What can hang from each mark:
B: A
F: Q
G: A M
Z: G
A: B G
D: W
T: V
Q: F M
W: M V
M: C G Q
C: M
V: T W

Each row was made from one small tree. The marks that hang from a mark follow it in brackets, in alphabetical order. Every link used is in the known rows. Write each row's tree.
Known rows:
D{W{M{C Q} V{T}}}: [ -8.2  -4.9   5.9  11.0  17.5 -30.5  -1.2  18.2   3.8 -10.0  32.8  14.2
 -10.7 -21.6  14.5  -4.8  28.0  11.5  20.1  16.0 -21.9  -1.6  13.7 -18.2
  -3.5 -15.8 -14.9  -6.5  17.4  -4.4  -1.5]
V{W}: [-11.8   4.5   9.8  43.9  31.9 -26.9  -6.1  -6.3 -18.4 -19.8  30.6  -6.4
 -16.0   0.9  -3.1   9.0   5.6  13.3   7.0  14.6   2.2  22.8  12.3   4.5
   9.9   6.2  -1.3  -0.9  20.6  15.5   3.6]
D{W{M{G} V{T}}}: [-20.1  -5.1   9.0  12.5  16.1 -33.6  -1.2  23.4  18.9  -3.5  33.9  17.1
 -22.2 -20.4  14.4 -10.4  29.4  11.9  15.2  19.6 -17.7  -1.0  12.3 -16.1
   2.0 -14.9 -12.7  -4.3  23.1   3.7  -0.3]
M{Q}: [ 11.7  13.1   5.0  28.7  13.5 -26.6  -7.5 -11.9 -36.1 -18.4  23.2   4.6
   0.2   2.4  10.7  20.8  25.8  10.7   2.7 -24.7 -11.3  13.1  14.4  -3.7
  -7.8   5.7 -16.2   4.1   3.4  -3.8   8.0]
F{Q{M{G}}}: [ 11.2  18.3   5.4  33.1   1.0 -21.3 -11.9 -13.0 -26.3 -15.2  17.3   1.1
  -2.1 -19.2  27.5   6.7  24.6   4.0   0.5 -13.3  -7.9   4.3   7.6   1.2
  -8.1  10.0 -17.9   3.5   3.4  -2.0   9.0]
D{W{M{G{A} Q}}}: [ -1.6  -1.2  10.8  13.7  22.1 -38.4  -8.1  10.7  14.6 -15.5  37.3  20.2
  -6.5 -10.0  21.3  -1.1  14.1  11.9  11.0  17.1 -16.8  -4.4  14.1 -13.3
  18.8 -12.2 -23.3  -2.6  22.0  -7.2 -12.9]
Z{G{M}}: [  3.5  16.5  11.7  20.6  10.4 -19.1 -20.5 -15.9  -3.8 -21.5  36.1   0.2
   0.5  -5.8  21.6  -8.7  10.3   1.3   1.4   2.5  -6.2  -0.1  11.1 -11.4
  -7.3  18.7 -27.4   4.6  -1.1   7.4   5.4]
W{M{G{A}} V{T}}: [-28.9  -2.9   3.7   5.5  -1.4 -22.2   5.6   9.0  10.6  -0.4  24.9  19.1
 -35.8 -22.9  16.5 -20.1  48.2  10.8  20.9  15.5  -6.6 -17.2   9.4 -16.8
 -14.5 -31.8  -0.5  -1.9  20.2   9.7   7.1]
V{T W{M{G{A} Q{F}}}}: [ -6.4  -1.2  -3.3  20.4  11.9 -26.4 -14.4  15.3 -20.2 -10.5  38.5 -19.7
 -18.9 -15.6   7.3 -17.3  38.4   7.5  25.3  19.0   0.5  19.9   6.6  -8.7
  24.8  -8.7  27.2   1.4  22.9  18.4  -1.0]
B{A{G{M{Q}}}}: [ -5.5  11.6  15.8  -1.6  14.1 -15.7 -19.6 -33.2  -9.5 -22.6  15.2  16.9
   8.8   3.8  18.5  -4.5  22.9  21.7  -0.6  18.2  -8.8  21.9   6.7 -15.3
  -2.1  -7.6   6.5  -6.2  16.7  17.1  19.3]
F{Q}: [  4.0  22.6   1.1  39.3  17.5 -19.1 -15.1 -14.1 -38.8 -16.6  16.6   5.8
   1.2 -10.8  22.7  23.1  27.0  10.4   0.4 -16.1 -10.3  10.6  19.7   2.1
 -12.4  10.7  -4.6  -8.7  -4.1   4.8  11.7]
T{V{W{M{C G Q}}}}: [ -3.3  -4.3  -3.4  20.4  25.7 -40.0 -15.1  27.8 -13.1 -10.3  36.6   3.4
 -24.7 -10.7   1.0  12.0  16.6  15.7   2.4  13.2   2.8   0.0  14.1  14.6
   4.3 -13.4 -17.8  12.7  21.3   1.0  -1.2]
A{B G{M{Q}}}: [  0.2  13.8  11.9 -12.0  24.7 -35.6 -22.8 -21.0 -17.6 -21.2   7.7   0.0
  26.6  -6.9   7.5  28.9  21.1  23.3   0.5 -17.6   0.2  33.9  -3.4  -1.8
  14.0   8.7  -5.6   4.8  17.8   9.4   0.7]
B{A{G}}: [ -9.1  16.3  20.6   3.1  12.1 -14.0 -19.9 -33.6 -13.5 -16.4  10.9  14.0
   4.1  11.0   9.6   3.0  20.4  26.2  -4.8  27.2  -8.2  29.3  10.8  -9.0
  -5.1  -6.5  13.5 -14.3  20.7  21.5  20.4]
F{Q{M{C G}}}: [ 21.4  17.5   5.1  30.0  -1.1 -19.4 -18.5 -17.0 -34.3 -16.5  14.0   0.4
  -1.3 -16.8  29.0   6.5  17.4   5.7  -0.7  -7.6  -8.5   2.1   1.6  -0.4
  -8.6   5.3 -17.2   5.0   7.8 -11.7   4.6]
C{M}: [-19.2   8.8  21.4  24.8  21.3 -26.8  -4.2 -25.4   3.3 -15.2  17.1  20.8
 -20.5  -0.8  22.4 -10.7   9.0   0.5  15.0   4.7  -4.2  -5.1  22.0  -0.3
 -19.2  16.7 -24.7  -9.3  -2.8   2.5  21.3]
F{Q{M{C G{A}}}}: [ 17.6  17.8   3.4  25.8   0.7 -19.3 -12.1 -20.4 -28.9 -18.7  15.5   5.9
   3.2 -17.6  28.7   2.7  21.6  10.4   4.2   2.9  -7.1  -2.9   1.3   0.9
  -9.0  -2.1 -15.1   0.3   8.6 -11.5   1.5]
Q{M}: [-16.1  12.0  25.8  26.7  -2.3 -18.7   4.8 -29.8   5.5 -24.8  19.2   6.1
 -20.4 -16.5  10.2 -11.1  16.9  -9.9   3.7   8.7  -6.1   5.2  10.5   5.5
 -10.7  16.8 -40.5  -4.6  10.9  13.9  22.3]
Q{F M{C G{A{B}}}}: [ -8.0   6.6  23.7 -14.7 -10.0 -12.1 -10.2 -42.7  -0.7 -13.3  23.2  17.2
  -4.7 -31.1  15.7 -16.1   6.9   0.0  -3.0  40.4  12.8  15.9 -21.5   5.7
  -0.1  -7.9 -46.1  -7.4  26.8   2.1   4.2]
V{T W{M}}: [-17.1   2.6   6.7  38.0  15.3 -24.5 -13.0   9.8 -13.5 -16.6  31.3 -23.7
 -32.9 -13.2   1.1 -14.6  31.6  -1.8  25.7  17.2  -5.1  19.8  19.2  -4.2
  17.7   5.7  22.6  -5.6  19.6  28.2  12.5]
Z{G{A}}: [  1.2  22.5   5.8  15.4  10.3 -19.2  -9.1 -22.0  -7.2 -18.3  36.0   5.6
  12.5   1.9  10.9  -1.4  21.0  19.9   4.0  27.4  -5.7   0.9  18.0  -5.5
 -11.5   3.1 -12.0 -10.9   2.6   7.8  -4.9]
C{M{G{A{B}} Q}}: [  3.0   6.5   7.4   5.1  18.2 -39.4  -4.3 -16.6  -5.9 -11.2  19.8  19.8
   1.7   1.2  26.2  -0.8  18.6  19.7  17.3  -1.1  -1.1  -6.9  12.8  -6.4
  -6.6  -7.9 -19.0   1.8   4.3 -16.5  -0.3]
Q{F M{G{A}}}: [-22.2   6.4  21.7  -5.8  -8.2 -10.6   0.0 -35.1  10.1 -11.3  31.1  21.6
 -10.8 -30.6  16.8 -24.6  19.2  -5.4  -2.0  34.5  11.5  13.1 -13.7   5.6
  -1.2   0.1 -44.7  -5.9  18.9  14.7  10.3]
Q{F M{C G}}: [ -0.9   4.6  26.0  -2.7 -15.2  -8.8 -18.9 -34.5 -10.1  -9.5  24.0  12.5
 -17.3 -26.5  19.0 -20.1   0.9 -10.0  -7.1  26.9   9.5  17.3 -22.3   3.8
  -3.6   5.3 -47.4   3.5  24.3  -1.4   9.3]

Which tree is each row?
[ 12.1  -4.9   8.7  33.7  19.5 -31.2 -22.0   8.8 -24.2 -16.0  31.8 -10.1
 -21.6  -0.9  12.7   4.4  -3.6   9.4  10.4   6.1  -0.9   6.5   2.9  -7.9
  19.9 -10.8  -2.1  15.7  30.7  -7.7 -12.5]  V{W{M{C G Q}}}
[-32.9   8.9  12.3  -3.0  30.8 -27.4   9.8 -45.8  27.7 -37.9  22.8  30.6
   5.0 -22.5  14.9  -2.3  28.2  16.3  17.0  28.2   3.3  -6.5  11.5   0.9
   5.4 -15.1 -31.8 -21.4  10.9  18.8  10.6]  G{A{B} M}
[ -1.2  12.7   8.8   6.6  11.8 -35.3  -9.0 -24.6  -7.6 -11.7  17.2  15.5
  -3.7   3.1   7.5  14.4  21.1  29.0   0.4  15.4   2.8   7.8   2.3   2.5
   7.9 -19.6 -11.6  -5.0  27.4  -2.7  -6.8]  M{G{A{B}}}
[  8.1  -5.0   5.7  28.6  22.0 -30.6 -15.8   4.7 -17.5 -18.1  33.4  -4.3
 -17.0  -2.1  11.9  -0.2   1.6  14.6  13.8  16.8   0.8   0.6   2.9  -7.0
  19.9 -17.6   0.6  11.0  31.7  -6.2 -15.7]  V{W{M{C G{A} Q}}}
[ 35.0   4.8  -2.8  -9.5   1.2 -22.4 -24.1 -21.8 -44.3  -7.8  26.3  18.1
  12.1   0.7  20.5   4.4  13.1  26.3   0.1  13.7   4.6   7.3 -23.6  -7.8
   2.5 -25.9 -13.3  10.8  27.2 -31.8 -20.0]  M{C G{A} Q{F}}
[  2.0  11.6  16.7  -3.7  12.8 -14.5 -23.7 -34.5 -15.0 -22.7  13.0  16.3
  10.6   5.6  19.7  -5.4  17.1  24.3  -0.6  21.8  -8.6  19.9   2.1 -15.5
  -3.4  -8.6   6.8  -5.2  19.9  10.4  17.5]  B{A{G{M{C Q}}}}
[ 43.2   4.1   2.7   0.3  -3.6 -21.9 -36.9 -13.5 -58.3  -2.7  23.1   6.1
   2.6   2.4  21.4  12.2   3.1  16.0  -7.7  -8.8   1.1  17.9 -24.0  -8.6
   2.5 -12.4 -18.4  20.0  25.9 -33.4 -13.3]  M{C G Q{F}}
[-18.0  -8.2   6.7   1.9   1.5 -19.5  -2.7  13.0  -5.3   3.5  32.1  23.3
 -25.2 -26.4  26.4   0.4  27.2   4.8   6.0 -13.8  -3.5  -9.2   1.2 -19.0
 -17.1 -27.2 -25.7  13.6  16.0  -1.7   1.3]  W{M{G Q{F}} V}
[  2.3   3.2  11.3   8.3  12.3 -28.7 -14.6 -12.9 -15.3  -3.8  25.1  18.1
  -7.1  -3.6  31.0  -8.7  11.2   5.1   9.3  -9.7   1.4   2.7   3.6  -6.9
 -10.4   5.2 -25.3   9.2   1.0 -13.8   7.0]  C{M{G Q{F}}}
[  8.8  -2.1   0.4  23.0   6.2 -24.6 -27.2  15.6 -34.3 -10.3  33.7 -26.1
 -23.0 -12.9   8.2 -14.0  25.8   3.7  21.7  12.8  -1.6  21.7   0.5 -10.3
  23.9  -6.1  24.7   7.4  27.3   7.3  -1.6]  V{T W{M{C G Q{F}}}}
[ -5.7   3.5   3.1  -7.1  21.2 -15.9   0.5 -41.4   1.7 -34.5  31.5  36.5
   8.9 -21.9  27.6 -21.4  21.4  11.4  16.5  27.7   3.7 -12.1  -9.1  -7.6
  -1.6 -15.6 -30.5  -7.2  10.0  -4.1   1.8]  G{A M{C Q{F}}}
[  6.2  16.2   7.3   7.3  12.1 -17.5 -14.6 -28.1   1.9 -28.4  35.9  12.0
  11.3  -6.2  22.2 -17.9  11.4  14.9   9.1  30.8  -3.1 -12.8   5.1 -11.0
  -7.8   0.5 -23.0  -4.4   5.5  -0.8  -5.6]  Z{G{A M{C}}}
[  5.3  20.4   3.5  23.0   5.3 -24.3  -6.6 -19.7 -20.2 -18.3  16.3   2.3
   7.5 -23.8  25.3  13.5  29.1  12.5   3.4  -3.9  -4.9   6.2  10.9   2.8
  -4.6  -0.9 -17.8  -5.0   5.0   1.4   5.9]  F{Q{M{G{A{B}}}}}
[-11.6   6.8  14.9  13.6  17.5 -33.0  -4.0 -22.7   8.2 -10.0  19.2  27.7
 -16.6   3.4  25.9 -18.7  11.2  13.9  16.6  17.1   1.1 -13.8  10.4  -2.9
 -10.9  -2.0 -18.8  -2.7   6.8  -9.7   6.1]  C{M{G{A}}}
[  0.3  14.1  18.3 -13.1  22.3 -31.7 -30.4 -29.8 -15.3 -21.3   1.3   3.3
  19.1  -5.8   7.2  22.6   7.4  22.2  -1.9  -1.5   2.7  29.9  -9.2   1.2
  12.0   5.9  -5.2   0.1  25.7   5.8   0.5]  A{B G{M{C}}}
[ 14.8  17.5   2.4  -1.2  13.7 -25.3 -15.3 -26.1  -8.0 -30.3  34.0   3.3
  27.7 -10.4  20.6   2.2  15.3  21.8   9.7  16.8  -4.7  -3.9   8.2 -11.8
  -3.2  -6.7 -24.8  -3.6   3.7  -3.7 -10.0]  Z{G{A{B} M{C Q}}}
[ 33.0   6.5  -0.7 -16.4   3.6 -27.6 -25.4 -25.2 -44.4  -8.4  22.0  13.3
  18.8  -4.4  16.3  19.3  13.0  31.3  -1.6  11.4   6.8  15.9 -20.1  -4.4
   7.1 -31.5 -15.5   4.7  28.6 -28.2 -20.2]  M{C G{A{B}} Q{F}}
[-37.3  -0.6  10.2  17.2   1.3 -15.8   5.9   5.8   5.1  -6.0  22.5  12.9
 -40.6 -27.4  12.3 -13.3  45.6  -1.9  20.2   1.7 -11.7  -8.5  20.3 -14.3
 -24.6 -13.6  -7.0  -7.7   9.5  21.2  23.0]  W{M V{T}}
[ -1.2  -0.3   3.0  26.4  10.2 -27.9 -20.0   8.3 -17.2 -13.8  29.3 -19.8
 -27.9  -8.2   4.4 -20.5  26.2   9.5  25.8  31.5  -2.1  10.6   5.1  -7.1
  23.5 -11.0  27.8  -0.3  32.3  10.7  -2.0]  V{T W{M{C G{A}}}}
[ -9.1  -2.1   9.8  39.3  27.4 -28.2  -9.0   6.0 -13.4 -21.4  35.1  -8.1
 -20.9  -8.0   9.3   6.3   6.5   2.9  13.1   2.6  -2.7  10.2  17.8  -4.9
  15.6  -1.1  -4.7   6.1  19.6  12.7  -1.5]  V{W{M{Q}}}
[  7.2  -2.9  15.5   7.5  15.7 -32.9 -22.5   8.3   0.5 -12.1  36.4  17.1
  -9.9 -12.9  23.8   0.1   2.8   5.4   5.1  15.4 -13.7   4.4   3.6 -13.2
  16.4  -8.2 -27.5   0.6  26.1 -13.9 -12.4]  D{W{M{C G Q{F}}}}
[  2.9  -0.6   5.0  31.4   8.0 -27.6 -25.5  12.2 -25.3 -11.4  27.6 -26.4
 -33.0  -6.9   4.3 -16.2  21.3   4.1  22.1  20.3  -2.9  15.7   5.7  -7.4
  22.6  -4.4  24.7   4.3  31.7  10.3   1.3]  V{T W{M{C G}}}
[  5.4  12.0  13.2 -22.0  21.4 -29.2 -31.5 -26.6 -25.0 -19.3   7.3   2.4
  29.2 -11.7  10.7  25.7  12.0  22.2  -3.1  -8.2   4.1  37.3 -14.3  -1.7
  12.8   4.5  -8.3   3.2  21.2   3.3  -1.9]  A{B G{M{C Q{F}}}}
[ -2.6  -0.6  16.9  11.6  21.1 -29.5 -16.0   2.5   3.3 -17.2  36.0  19.2
  -8.2 -17.5  21.7   0.8   4.7   1.9   8.3  18.6 -15.1   4.9  11.7 -11.4
  11.3  -2.6 -31.7  -8.2  19.5  -4.8  -5.2]  D{W{M{C Q{F}}}}
[-11.9   6.6  14.3  12.1  18.8 -23.7  -5.5 -20.8 -11.4 -11.7  24.8  21.2
  -6.0  -9.3  27.3  -7.2  13.9  -0.2  13.9  -6.0  -1.1   4.5  15.4  -4.1
 -19.2  13.9 -28.0  -3.6  -9.1  -1.0  16.5]  C{M{Q{F}}}
[ 21.7  10.9  10.5   1.1   6.6 -32.0 -22.2 -31.7 -24.0 -13.2   9.8  14.0
  -1.1   7.9   9.4  13.6   4.2  32.4  -0.2  27.3   3.2   2.5 -10.3   1.0
   6.2 -26.5 -10.8  -1.9  37.0 -22.7 -14.6]  M{C G{A{B}}}
[ -3.7   3.1   6.5   1.0  15.4 -29.3  -5.9 -17.9  -6.5  -6.3  27.9  26.7
  -0.6  -5.6  31.2 -14.3  17.5  13.3  14.5   5.4   3.8  -4.3   3.5  -6.7
  -9.8  -3.9 -21.5   2.3   1.3 -13.5   1.7]  C{M{G{A} Q{F}}}
[-13.6  12.7  20.3  -0.6  15.3 -14.2 -19.9 -36.3  -2.3 -22.2  13.6  19.4
   3.6   2.9  16.9  -7.7  19.1  21.3  -1.0  26.3  -7.1  21.4   6.8 -12.7
  -2.2  -5.6   6.5  -9.4  18.9  21.5  22.5]  B{A{G{M}}}
[ -9.8  -2.5  -2.4  22.6  29.7 -36.8 -11.2  23.8 -11.3 -14.7  36.0   4.0
 -23.0 -13.9  -1.2  13.1  18.5  13.1   4.7  15.0   1.7   1.7  19.2  16.2
  -0.2  -9.5 -18.7   6.1  16.0   7.0   4.3]  T{V{W{M{C Q}}}}
[-16.8  -1.8  -2.5  24.2  31.0 -38.0  -6.3  25.7  -5.7 -13.8  39.0   4.6
 -24.4 -15.7  -2.2  13.2  24.0  11.4   5.2  11.5   1.8   2.2  22.7  16.0
   1.0  -5.9 -19.7   5.7  13.1  14.4   6.6]  T{V{W{M{Q}}}}
[-14.9  -7.6   3.7   2.9  13.9 -31.8  -2.3  25.8   9.3  -1.0  39.3  16.0
 -11.7 -26.3  17.5  -8.1  33.0  10.5  14.9  11.5 -16.1   5.3   8.0 -17.4
   3.1 -16.9 -15.9  -1.6  19.2   1.2  -3.5]  D{W{M{G Q{F}} V{T}}}
[-15.4   8.1  29.0   1.2  -7.9  -2.3  -9.6 -42.5  -5.8 -17.8  23.9  14.4
 -15.4 -32.5  15.0 -18.6   3.7 -16.1  -3.2  30.0   6.1  17.9 -10.9   7.4
 -12.1  13.1 -51.0  -9.7  15.0  11.6  19.9]  Q{F M{C}}
[ -9.1  10.7  19.7  10.2  -3.2 -28.4   4.3 -29.5  11.5 -20.6  18.4   9.5
 -11.0 -15.5  10.4  -7.4  19.3   6.8   4.3  20.0  -0.8   2.4   0.4   3.8
   1.0  -4.5 -36.3  -2.3  22.5   4.7   6.4]  Q{M{G{A{B}}}}
[-26.4  -4.4   7.7   2.2  19.4 -37.2   4.0  16.1  25.8  -6.7  33.1  19.8
 -11.8 -24.7  11.0  -3.7  32.7  19.7  18.2  29.5 -14.6  -0.5  14.3 -13.8
   5.3 -24.7 -12.6 -13.5  25.0   6.6  -4.6]  D{W{M{G{A{B}}} V{T}}}
[ 13.1   4.0   9.3  18.1  16.3 -22.9 -14.7 -25.2 -17.0 -31.5  22.4  15.8
  -6.6  -9.6  25.9  -5.8   9.3   1.9   9.0 -11.1  -7.5  -6.0  -3.0 -10.6
  -3.4   1.7 -31.3  10.0   9.6 -12.4  10.3]  G{M{C Q}}
